What can hang from each mark:
P: A U
U: K P V
F: V
V: C F U
K: U
A: P U

Each row was made from one small tree. The marks that hang from a mark follow it in brackets, in alphabetical order. Every link used is in the known rows. Write each row's tree.
Known rows:
V[F U]: [ 0.086,  0.181,  0.250, -1.319,  2.979,  0.980,  0.793,  0.612,  0.393,
 -0.906,  4.314, -0.811,  3.543,  0.623, -0.837,  0.116, -2.976,  1.524,
  0.741, -0.839]
A[U[P V[F]]]: [-1.661,  0.743, -1.280, -2.644,  3.034,  3.553, -2.297,  1.775, -0.778,
 -3.730,  5.200,  1.159,  0.954, -0.197, -1.095, -1.254, -4.750,  1.711,
  0.965, -1.287]
K[U[P V]]: [-2.661,  1.152, -1.161, -0.470,  1.556,  6.402, -3.052, -0.209, -1.956,
 -4.241,  1.498,  1.110,  0.898, -0.226, -0.614, -1.401, -2.827,  3.035,
 -0.565, -1.429]
U[K V[C]]: [ 0.147, -0.691,  0.248, -0.584,  0.064,  2.253, -4.355,  2.548, -0.305,
 -2.406,  3.406,  0.467,  0.756,  1.043, -2.494, -3.660, -1.831,  2.508,
 -1.270, -0.771]
K[U[P V[C F]]]: [-2.061,  0.841,  0.132, -0.898,  2.665,  5.777, -2.585,  0.278, -1.299,
 -3.359,  3.527,  1.853,  0.033,  1.032, -1.816, -2.406, -1.358,  1.083,
  0.325,  0.533]
V[C F U[P[A]]]: [ 0.233,  1.277,  1.766, -0.820,  2.728,  2.723, -1.747, -0.238,  0.380,
 -1.822,  3.745,  0.275,  1.931,  2.160, -1.427, -1.448, -2.665,  1.362,
 -0.536, -1.837]
V[C F U]: [ 0.480,  0.108,  1.551, -0.485,  2.578,  0.986,  0.132,  1.035,  0.643,
 -0.656,  4.517, -0.491,  2.181,  1.757, -1.696, -1.375, -1.627,  0.719,
  0.640, -0.359]
K[U[P]]: [-3.008,  2.209, -0.707,  0.047,  2.604,  4.979, -2.534, -1.374, -0.826,
 -3.970,  2.303,  0.066,  1.174,  0.830, -0.210, -0.415, -2.744,  3.012,
 -0.489, -0.723]
V[C F U[K P]]: [-0.648, -0.212,  2.120, -0.196,  2.049,  0.474, -2.226, -0.080,  0.788,
 -3.085,  4.373, -0.725,  2.422,  3.135, -2.424, -1.094, -2.957,  2.867,
 -0.534, -0.139]
V[C]: [-0.061,  0.760,  0.509,  0.013,  2.194,  1.894, -1.596,  1.268,  0.540,
 -1.605,  3.564, -0.103,  0.421,  1.243, -1.317, -2.844, -1.362,  0.931,
 -0.164, -0.746]
P[A U]: [ 0.207,  3.110, -1.636, -1.789,  1.358,  2.884, -4.281,  1.885,  0.404,
 -1.494,  4.307, -0.636,  1.886,  0.346,  0.320, -1.525, -3.956,  2.174,
 -1.153, -3.501]
A[P U[K V[F]]]: [ 0.135,  0.550, -2.129, -4.297,  1.735,  4.142, -5.518,  2.444, -0.433,
 -2.397,  4.688,  0.724,  1.774, -0.377, -1.833, -1.427, -3.647,  2.305,
 -0.882, -1.506]
P[U[K V[C F]]]: [ 0.149,  0.182, -0.424, -2.017,  0.769,  1.511, -4.862,  3.837,  0.457,
 -2.131,  6.368, -0.039,  1.288,  1.588, -2.272, -2.975, -2.901,  1.853,
 -0.250, -0.504]
V[C F U[P]]: [-0.588,  0.238,  1.963, -0.062,  3.152,  1.490, -0.028, -0.167,  0.598,
 -2.415,  3.895, -0.244,  1.823,  2.268, -1.752, -1.176, -2.605,  1.399,
  0.497, -0.807]
F[V[C U[P]]]: [ 0.343, -0.285,  2.293,  1.838,  2.716,  2.581, -2.160, -0.951,  0.675,
 -2.098, -0.137, -1.357,  1.377,  1.781, -0.984, -2.526, -3.264,  1.554,
 -0.050, -1.420]
A[U[V[F]]]: [-0.645,  0.673, -1.695, -3.019,  2.516,  2.822, -2.102,  3.048, -0.675,
 -2.038,  5.852,  0.923,  1.346, -0.815, -1.054, -1.515, -3.721,  0.967,
  1.137, -0.839]
F[V[C U]]: [ 1.357, -0.392,  1.862,  1.530,  2.193,  2.070, -2.029,  0.390,  0.829,
 -0.368,  0.560, -1.545,  1.871,  1.204, -1.037, -2.785, -2.397,  0.973,
 -0.025, -0.861]
U[K P V[C F]]: [-0.641, -0.903,  0.658, -1.500,  1.960,  2.156, -3.328,  1.507, -0.098,
 -3.451,  4.589,  0.880,  0.858,  1.718, -2.837, -2.976, -2.654,  2.149,
 -0.490,  0.061]

Which tree is each row?
[-0.400,  1.844, -1.732, -2.519,  1.407,  3.210, -6.173,  1.186,  0.383,
 -2.912,  3.603, -0.584,  1.621,  0.574, -1.067, -0.922, -3.663,  3.297,
 -1.840, -2.099]	A[P U[K]]
[ 0.753,  1.559, -0.637, -1.479, -1.063,  3.335, -7.772,  3.565, -0.058,
 -2.217,  4.344,  0.264,  0.957,  1.348, -1.623, -3.821, -3.008,  2.925,
 -2.340, -2.880]	P[A U[K V[C]]]
[-0.359,  2.712, -1.320, -2.173,  0.608,  2.203, -6.838,  1.856,  0.168,
 -2.655,  5.069, -0.405,  1.832,  0.971, -0.539, -1.197, -4.100,  3.424,
 -2.148, -1.797]	P[A[U[K]]]
[-0.400,  1.132,  0.624, -0.473,  0.549,  2.297, -4.489, -0.708, -0.036,
 -3.464,  2.244, -0.767,  3.408,  1.713, -1.027, -0.314, -4.364,  4.802,
 -2.578, -3.075]	V[U[K P[A]]]
[-0.539, -0.491,  0.510, -1.408,  3.079,  3.223, -1.058,  1.297, -0.264,
 -2.848,  4.066,  1.543,  0.110,  0.811, -2.206, -3.089, -2.400,  0.758,
  0.758, -0.620]	U[P V[C F]]
[ 0.180,  1.608, -0.570, -1.797, -0.884,  3.810, -7.842,  3.436, -0.647,
 -2.644,  4.599,  1.017,  0.281,  0.976, -1.847, -3.554, -2.786,  2.650,
 -2.241, -1.957]	P[A[U[K V[C]]]]
[-2.274,  1.102,  0.209,  0.399,  1.231,  6.383, -3.783,  0.164, -1.569,
 -3.997,  1.697,  1.652, -0.413,  0.921, -1.535, -2.756, -1.467,  2.202,
 -0.587, -0.856]	K[U[P V[C]]]
[ 0.013,  1.540,  1.712,  0.441,  1.355,  3.352, -2.772, -0.389,  0.144,
 -2.489,  1.924,  0.184,  1.459,  1.975, -1.115, -1.825, -2.731,  2.422,
 -1.472, -3.184]	V[C U[P[A]]]
[-1.265,  1.062, -0.266, -0.009,  0.706,  5.970, -3.681,  1.376, -1.455,
 -2.240,  2.343,  1.272,  0.005,  0.368, -1.499, -3.053, -0.532,  1.476,
 -0.546, -0.320]	K[U[V[C]]]
[-0.169,  0.854,  0.553, -1.767,  1.950,  1.544, -3.352, -0.517,  0.372,
 -2.710,  4.002, -0.569,  3.926,  1.948, -1.302,  0.113, -4.264,  3.646,
 -1.549, -1.803]	V[F U[K P[A]]]
[ 0.669,  1.312, -1.812, -3.659,  0.627,  2.619, -6.048,  3.309, -0.063,
 -1.759,  5.899,  0.165,  2.805,  0.267, -1.067, -1.863, -4.181,  2.702,
 -1.277, -2.190]	P[A U[K V[F]]]
[-2.116,  0.576, -1.118, -1.409,  0.560,  3.201, -5.662,  1.816, -0.873,
 -5.035,  3.795,  0.333,  1.047,  0.480, -1.422, -1.550, -5.141,  4.240,
 -1.153, -1.961]	A[U[K P V]]
[ 1.373, -0.798,  2.030,  1.345,  1.133,  0.894, -4.363,  0.437,  1.078,
 -1.064,  1.029, -2.055,  2.517,  2.090, -1.612, -2.655, -2.670,  2.442,
 -1.098, -0.227]	F[V[C U[K]]]
[ 0.186,  0.981, -2.281, -4.209,  2.826,  5.088, -3.239,  2.281, -0.584,
 -1.683,  4.218,  1.222,  1.202, -1.311, -1.173, -1.507, -3.280,  0.804,
  0.292, -2.191]	A[P U[V[F]]]
[-0.117,  1.158,  1.890,  0.365,  0.166,  2.347, -5.173, -0.261,  0.287,
 -3.249,  2.432, -0.461,  2.091,  3.014, -1.786, -1.853, -3.121,  3.891,
 -2.642, -2.539]	V[C U[K P[A]]]
[ 0.279, -0.789,  2.387,  1.762,  1.663,  1.580, -4.375, -0.820,  0.961,
 -2.805,  0.337, -1.814,  1.970,  2.656, -1.677, -2.458, -3.641,  3.128,
 -1.197, -0.623]	F[V[C U[K P]]]
[-0.861, -0.236,  0.551, -0.028,  1.701,  3.892, -2.199,  1.186, -0.647,
 -3.542,  2.251,  1.273, -0.298,  0.713, -1.930, -3.478, -2.493,  1.708,
 -0.277, -1.889]	U[P V[C]]
[-0.479,  0.383, -1.611, -1.511, -0.314,  2.121, -5.493,  3.164, -0.261,
 -2.914,  4.315, -0.649,  2.105,  0.310, -1.097, -1.976, -4.371,  3.745,
 -1.201, -2.397]	P[U[K V]]
[ 0.437,  2.011, -1.929, -2.189,  0.368,  4.311, -4.854,  3.075, -0.667,
 -1.703,  3.747,  0.478,  1.668, -0.698, -0.056, -2.431, -4.088,  2.336,
 -1.111, -4.105]	P[A U[V]]
[-1.857,  2.225, -1.381, -1.186,  1.057,  7.604, -4.827, -0.329, -2.128,
 -3.705,  1.376,  1.785,  1.087, -0.402, -0.307, -1.629, -2.794,  3.075,
 -1.563, -2.473]	K[U[P[A] V]]
[ 0.502, -0.548,  0.193, -1.751,  2.582,  2.759, -0.928,  2.554, -0.213,
 -1.082,  4.701,  1.258,  0.658,  0.240, -2.186, -3.220, -1.512,  0.077,
  0.740, -0.134]	U[V[C F]]
[ 0.760,  0.685, -0.895, -1.879, -0.315,  4.224, -7.243,  2.851,  0.133,
 -2.432,  2.904,  0.136,  0.730,  0.943, -2.097, -3.514, -2.587,  2.704,
 -2.093, -3.195]	A[P[U[K V[C]]]]
[ 0.250,  0.612, -0.602, -1.920,  1.873,  2.537, -2.604,  3.638,  0.145,
 -1.450,  5.853,  0.516,  0.734,  0.678, -1.577, -3.127, -2.539,  0.402,
  0.871, -1.222]	P[U[V[C F]]]
[-1.023,  0.517, -1.528, -1.870, -0.038,  2.670, -5.548,  3.017, -0.824,
 -3.329,  4.498,  0.107,  1.491, -0.049, -1.373, -1.885, -4.193,  3.578,
 -1.068, -1.476]	A[U[K V]]
[-2.317,  1.702, -0.749, -0.946,  1.611,  1.622, -5.214,  0.633,  0.211,
 -4.852,  4.514, -0.734,  1.318,  1.623, -0.940, -0.646, -4.967,  4.150,
 -1.079, -1.258]	A[U[K P]]
[-0.897,  0.385,  1.955,  1.211,  1.841,  2.256, -1.107, -0.364,  0.221,
 -3.024,  2.024, -0.477,  1.342,  2.140, -1.461, -1.570, -2.641,  2.457,
 -0.433, -2.088]	V[C U[P]]
[-1.842,  0.224, -1.179, -2.722,  1.939,  2.491, -4.538,  1.919, -0.571,
 -4.407,  5.687,  0.622,  1.507,  0.671, -1.736, -1.137, -5.016,  3.093,
 -0.181, -0.681]	A[U[K P V[F]]]
[ 0.222,  2.005, -0.722, -1.714,  0.245,  4.799, -5.558,  3.323, -0.817,
 -1.951,  3.997,  1.612, -0.317,  0.072, -1.253, -3.710, -2.511,  1.178,
 -1.101, -2.641]	P[A[U[V[C]]]]
[-1.316,  0.821, -1.565, -2.151,  2.334,  5.077, -1.789,  1.088, -1.472,
 -1.844,  4.018,  1.220,  1.743, -0.694, -0.945, -1.152, -1.761,  1.356,
  0.549,  0.370]	K[U[V[F]]]
[ 0.052, -0.279,  0.355, -1.418,  1.843, -0.065, -1.532,  0.810,  0.525,
 -1.518,  4.773, -1.333,  4.177,  1.463, -1.538,  0.192, -3.355,  3.003,
 -0.366, -0.227]	V[F U[K]]
